Each row was made from one small tree. The marks that hang from a mark follow it in brackets, in alphabetical order. Every link used is in the known rows. Write each row's tree.
In the rows, 128 means zero.
Known rows:
beze(dezaz(gani)): [105 133 124 125 123 138 154 134 122 141 113 128 157 122 133 132 133 123
 100 108 117 114 142 122 133 149 131 128 136 128 117 153 109]
papu(gani(gavit sebir)): [109 117 108 127 123 108 128 100 116 139 169 203 137 108 148 123 137 141
 148 106 111 127 151 137 112  25 130 104 146 136 165 123 123]
dapet(beze(dezaz(gani(gavit))) lanif(fuvuge)): [ 81 155 134 118 118 139 182 145 117 166 112 104 136 120 137 135 149  84
 113 120  97 109 178 124 173 103 145 128 138 113 120 197  83]
lanif(dezaz(beze) dovel(gani(gavit miri)) fuvuge): [ 58 156 100 110 128 106 144 124 122 164 162 120 117 156 120 128 179  56
 123 102  82 123 152 127 168  12 141 122 160 109 138 226  92]
beze(dezaz(gani(miri))): [ 94 127 109 120 120 131 163 131 124 145 111 152 151 125 136 128 142 127
 104  95 114 122 138 125 131 140 134 122 146 130 149 167 110]
dubi(gani(gavit)): [133 116 112 135 120 119 135 133 130 125 149 147 125 127 129 120 134 113
 132 106 122 138 139 136 127  59 136 122 146 126 145 109 125]
fuvuge(lanif(dovel(gani(miri sebir))) zibu(manuv)): [ 84 116  59 106 147  99 137 114 138 158 127 174 123 191 150 123 173  86
 129  97 118 135 135 108 102 136 112 121 155 128 183 190 125]
zuliv(dubi(gani(miri))): [117 120  95 129 114 126 138 114 130 122 129 146 111 145 141 127 160 123
 130  88 132 135 106 146 114  91 140 122 149 133 185 129 125]
zuliv(dubi fuvuge(zibu)): [ 91 144 120 135 138 129 132 120 131 117  80 120 121 144 145 136 154  95
 134 141 142 121 118 140 136 107 126 127 131 137 157  98 132]
beze(dezaz): [126 128 133 125 130 138 132 130 125 134 129 115 136 139 121 128 139 128
 116 118 119 108 128 119 140 145 134 133 132 129 120 131 117]
zuliv(dubi fuvuge(gani(sebir) lanif zibu)): [133 126  82 122 136 116 131  70 129 121  76 155 132 170 149 132 159 110
 129  79 138 126 103 128 110  79 125 127 113 132 186 102 133]
lanif(dezaz(beze gani) dovel fuvuge(zibu(manuv))): [ 39 165 109 117 148 118 150 151 144 142 115 100 155 158 138 136 168  54
  93 114 119 116 152 107 155 137 125 138 138 112 102 184 109]
lanif(dovel): [116 136 131 127 131 127 133 126 129 133 139 115 112 135 129 131 148 116
 123 121 124 130 141 119 123 122 118 130 125 124 121 152 119]
gavit(gani(miri sebir)): [123  99  93 119 133 103 131 106 124 142 140 181 122 131 137 116 128 155
 146  94 116 140 115 132 101 101 134 108 152 126 186 147 124]
dovel(lanif(dezaz(gani(gavit sebir)))): [ 79 131 102 123 137 111 144 132 122 156 121 143 146 127 134 126 138  86
 115 101  93 130 153 131 120  85 140 122 153 125 142 186  96]
dovel(lanif): [120 137 126 123 136 122 115 127 128 134 126  96 127 137 132 130 127 103
 136 142 117 119 126 123 123 139 133 135 126 125 121 164 118]
dapet(beze lanif): [122 137 133 119 130 137 150 150 121 144 121  95 127 131 136 132 143 106
 125 125 117 123 149 103 148 177 140 137 126 125 122 182 105]
kibip(gani): [133 127 113 124 126 121 132 127 125 129 144 125 141 123 135 120 121 120
 113 127 130 143 132 133 111 130 120 123 135 128 146 148 129]
manuv(zibu): [108 122 117 123 136 129 114 158 135 129 124 133 124 140 134 128 131 119
 123 140 136 122 128 122 118 160 124 130 134 129 133 129 132]
dovel(gani lanif(fuvuge(zibu(manuv)))): [ 67 155  93 117 145 113 111 123 146 147 130  95 132 173 137 132 149  48
 148 169 122 104 135 130 138 133 126 135 149 113 132 181 128]
papu(gani(gavit miri sebir)): [ 99 111  93 122 120 101 135  96 117 144 168 226 132 111 153 119 144 146
 152  93 108 133 147 140 112  19 133  97 157 139 197 137 125]
lanif(fuvuge): [117 146 133 125 122 126 127 108 133 131 132 117 114 132 127 133 132 121
 135 138 126 120 122 148 138  86 130 127 121 115 130 129 127]
gani(gavit miri): [109 116 110 127 126 112 141 134 125 138 131 171 116 121 129 118 131 125
 142 121 118 142 144 138 137  70 131 114 151 131 166 126 124]
kibip(gani(miri sebir)): [116 109  85 115 128 104 141 110 125 137 144 174 136 126 143 115 133 135
 120  91 122 157 127 144  98 125 126 107 157 133 204 166 125]
fuvuge(zibu): [115 127 120 133 139 120 131 129 137 119 122 131 139 132 134 125 133 106
 134 136 139 126 134 123 139 138 125 128 133 130 133 113 140]
dezaz(beze gani(gavit miri)): [ 80 126 106 119 125 106 165 156 116 141 110 169 159 106 146 124 128 106
 117 101 106 150 159 129 145  86 138 112 154 131 145 172 105]
dovel(gani(gavit miri) lanif(fuvuge)): [ 78 148  93 117 123 102 129 106 126 162 145 130 109 145 131 126 143  67
 159 147  95 122 142 154 142  27 138 117 157 112 163 203 108]
dovel(gani(gavit miri) lanif(dezaz fuvuge)): [ 70 152  91 115 126 107 127 108 129 167 152 119 110 157 120 124 158  57
 144 136  86 111 136 143 150  23 145 125 159 110 156 214 102]
kibip(gani(miri)): [121 120  98 119 122 113 140 124 126 133 142 151 135 126 140 115 128 126
 118 114 127 149 129 137 109 123 123 116 145 131 176 162 130]
zuliv(fuvuge(gani zibu)): [123 139 101 133 137 122 131  97 139 113 107 136 146 144 134 129 142 101
 131 107 145 122 125 116 136 104 127 130 123 126 155 102 144]
dapet(lanif(dezaz(beze gani(gavit sebir)) fuvuge)): [ 63 151 117 113 132 114 170 136 117 159 119 131 156 123 134 132 152  72
 105  88  89 128 162 130 167  61 150 118 142 113 133 201  81]

Write each row's tree:
[ 98 153 122 125 141 112 118 104 143 128 124  89 125 144 138 132 138  76
 149 160 126 109 126 138 143 109 131 134 122 115 126 148 130] => dovel(lanif(fuvuge(zibu)))
[ 70 149 109 113 127 133 184 148 123 168 125 109 127 137 143 133 178  85
  95  82  98 126 164  91 140 164 138 134 137 121 137 252  85] => dapet(beze lanif(dezaz(gani(miri)) dovel))
[113 141  89 121 141 103 119  65 144 126 136 123 139 152 135 130 146  84
 149 102 127 116 124 136 131  90 134 128 129 110 165 149 132] => dovel(lanif(fuvuge(gani(sebir) zibu)))
[115 135 103 117 127 117 134 121 120 165 148 126 111 168 123 124 163  78
 114 113  92 120 145 106 128  38 121 134 132 117 115 193 103] => fuvuge(lanif(dezaz dovel(gani(gavit))))
[131 140 123 121 124 134 128 109 119 131  71 119 107 160 144 137 146 123
 124 130 127 120  97 136 111  84 124 133 103 135 142 115 119] => zuliv(dubi fuvuge(lanif))
[120 130  90 110 122 112 138 104 123 158 138 140 110 167 139 127 160 103
 125 106 106 130 127 113 108  90 117 126 127 123 148 208 114] => fuvuge(lanif(dovel(gani(miri))))
[131 117  81 122 144 116 125 127 143 136 120 157 144 176 124 114 146  91
 117  99 132 118 136  92 135  90 121 142 127 123 137 104 139] => fuvuge(gani(gavit) lanif(dezaz) zibu(manuv))
[ 75 114  92 116 130  98 166 144 114 144 112 192 161 108 148 123 133 113
 118  77 100 158 158 138 134  82 141 103 165 133 172 175  99] => dezaz(beze gani(gavit miri sebir))
[ 88 146 120 127 127 131 155 131 129 146 130 117 134 131 129 133 155 100
  92  98 113 125 147 111 121 119 123 133 129 121 112 185 106] => lanif(dezaz(gani) dovel)
[ 94 150 123 111 130 145 159 142 115 171 149  68 126 159 130 137 183  70
 109 110  94 103 168  85 157 177 138 140 143 118 114 250  81] => dapet(beze(dezaz) lanif(dovel(gani)))
[ 87 157  97 121 137 125 133 103 127 148  98  99 112 194 141 138 193  54
 112 119 115 106 115 111 125  74 120 140 121 127 139 176 112] => zuliv(dubi fuvuge(lanif(dezaz dovel(gani)) zibu))
[107 117  94 118 121 108 129  87 121 139 163 207 138 120 154 125 148 157
 144  85 116 127 126 133 101  75 134 104 145 139 191 149 129] => papu(gani(miri sebir))
[ 69 135 102 126 124 116 169 138 126 156 133 162 123 124 132 124 157  97
 106  92 103 140 163 123 131  62 125 119 152 124 148 185 103] => lanif(dezaz(gani(gavit miri)) dovel)
[ 92 133 121 125 128 113 157 162 114 137 110 145 164 104 140 128 120  99
 112 114 109 142 164 127 147  88 134 119 144 129 113 157 104] => dezaz(beze gani(gavit))
[110 125  91 114 132 109 136 109 119 169 151 151 113 168 125 124 168  86
 116  87  87 127 143 114 117  40 124 125 143 119 144 198  99] => fuvuge(lanif(dezaz dovel(gani(gavit sebir))))
[ 97 135  92 115 129 112 123 117 125 152 140 121 128 150 134 127 144  84
 144 131 104 122 128 127 122 122 136 126 152 125 156 215 112] => dovel(gani(miri) lanif)
[ 61 153 110 112 138 103 144 127 120 156 120 116 153 131 135 132 144  66
 114 100  81 123 148 139 150  54 151 123 147 113 126 208  82] => dovel(lanif(dezaz(beze gani(gavit sebir)) fuvuge))
[152 138 101 121 120 133 127  82 122 126  79 129 118 165 139 136 149 124
 122  96 134 121  97 126 109  70 124 137  97 129 154 112 125] => zuliv(dubi fuvuge(gani lanif))
[ 98 129 123 129 123 130 161 146 118 146 115 147 152 114 132 127 129 112
 108 114 110 121 163 129 142  93 131 122 146 128 124 141 106] => beze(dezaz(gani(gavit)))
[ 82 152 122 119 134 125 154 148 122 143 126 101 155 133 133 135 158  86
  83  88 103 127 149 100 141 131 131 136 130 121  94 206  93] => lanif(dezaz(beze gani) dovel)
[113 128 107 119 149 118 128 137 143 135 112 125 120 176 144 126 152  98
 121 131 136 125 136  97 114 155 105 140 116 126 119 132 135] => fuvuge(lanif(dovel) zibu(manuv))
[109 114  93 132 115 117 144 124 126 127 132 165 105 136 139 121 156 114
 139  94 124 143 127 153 125  38 140 115 160 133 190 116 121] => zuliv(dubi(gani(gavit miri)))
[ 96 134  77 121 135 113 130  99 154 127 127 159 131 161 132 123 150 105
 140 106 148 124 126 128 136 109 125 127 141 115 180 118 149] => lanif(fuvuge(gani(miri) zibu(manuv)))
[ 92 124  78 112 134 104 125 104 123 157 141 144 130 151 138 126 149  94
 145 107  98 129 126 135 110 120 140 116 164 126 183 218 108] => dovel(gani(miri sebir) lanif)
[ 73 157 110 120 153 121 109 128 152 140 124  84 127 176 127 128 154  64
 131 154 123  97 123 119 146 142 133 146 134 114 121 152 128] => dovel(lanif(dezaz fuvuge(zibu(manuv))))
[106 133  97 129 116 129 139 110 129 121 103 142 107 151 144 131 165 117
 129  93 130 132  98 149 115  74 141 120 144 135 194 120 122] => zuliv(dubi(gani(miri)) fuvuge)
[111 156 117 119 122 125 160 110 128 154 151  99 103 137 129 133 165  79
 133  99 111 125 176 111 160  62 133 133 123 102 134 192  99] => dapet(beze lanif(dovel fuvuge(gani(gavit))))
[ 94 151 108 111 142 118 113 141 119 151 143  70 156 161 121 131 153  56
 115 121  88 105 127 101 150 135 150 144 145 120  99 234  94] => dovel(gani lanif(dezaz(beze)))
[ 85 122 107 124 121 123 168 141 120 151 115 173 146 116 136 122 137 119
 114 100 108 128 158 132 141  90 134 114 158 131 155 152 106] => beze(dezaz(gani(gavit miri)))
[ 79 126  84 114 151 114 149 131 142 152 103 153 145 172 147 128 165  89
  91  86 120 127 140  97 103 155 112 133 132 126 137 170 116] => fuvuge(lanif(dezaz(gani(sebir)) dovel) zibu(manuv))
[115 163 112 111 135 118 113  96 132 135 141  68 147 159 115 132 151  74
 118  95 103 102 114 111 157  85 151 147 116 105 107 193 105] => dovel(lanif(dezaz(beze) fuvuge(gani)))
[105 131  88 131 139 119 134  82 133 115  92 151 136 151 141 134 162 103
 134  83 144 128 116 139 122  91 130 121 137 132 195 100 134] => zuliv(dubi fuvuge(gani(sebir) zibu))
[ 51 166  95 109 156 111 109 142 141 151 133  67 154 186 127 132 164  24
 124 147 104  94 131 108 165 138 143 146 151 111 108 213 110] => dovel(gani lanif(dezaz(beze) fuvuge(zibu(manuv))))
[119 110 101 124 131 104 139 126 120 138 148 169 137 115 137 114 122 119
 122 110 118 157 152 149 109  78 122 107 158 130 178 141 121] => kibip(gani(gavit sebir))
[ 82 134  79 111 151 110 128 116 136 154 101 145 126 193 149 132 172  75
 123 114 120 125 130 108 100 127 110 126 140 127 161 170 121] => zuliv(fuvuge(lanif(dovel(gani(sebir))) zibu(manuv)))
[ 99 142 131 116 125 148 177 156 116 158 107  95 156 126 141 136 149 100
  97 104 106 110 162  96 152 199 143 137 134 125 112 208  87] => dapet(beze(dezaz(gani)) lanif)
[ 70 165 112 125 137 117 139 110 142 140 115  94 147 141 139 134 146  59
 118 137 115 104 133 131 144 107 135 137 126 112 117 181 117] => dovel(lanif(dezaz(gani) fuvuge(zibu)))
[118 136  99 119 135 111 135 108 132 144 134 121 127 168 142 129 158  75
 126 128 120 121 138 104 122 109 110 133 121 122 122 180 126] => fuvuge(lanif(dovel(gani)) zibu)
[110 165 117 114 124 138 151 100 133 155 154  68 110 159 119 136 184  78
 111  80 110 106 147  94 158 108 140 148 112  99 122 215  96] => dapet(beze lanif(dezaz dovel fuvuge(gani)))
[103 162 104 116 147 110 116  97 141 125 135  72 160 163 123 130 157  53
 122 103 113  99 120 106 169  96 148 148 119 107 113 175 118] => dovel(lanif(dezaz(beze) fuvuge(gani zibu)))
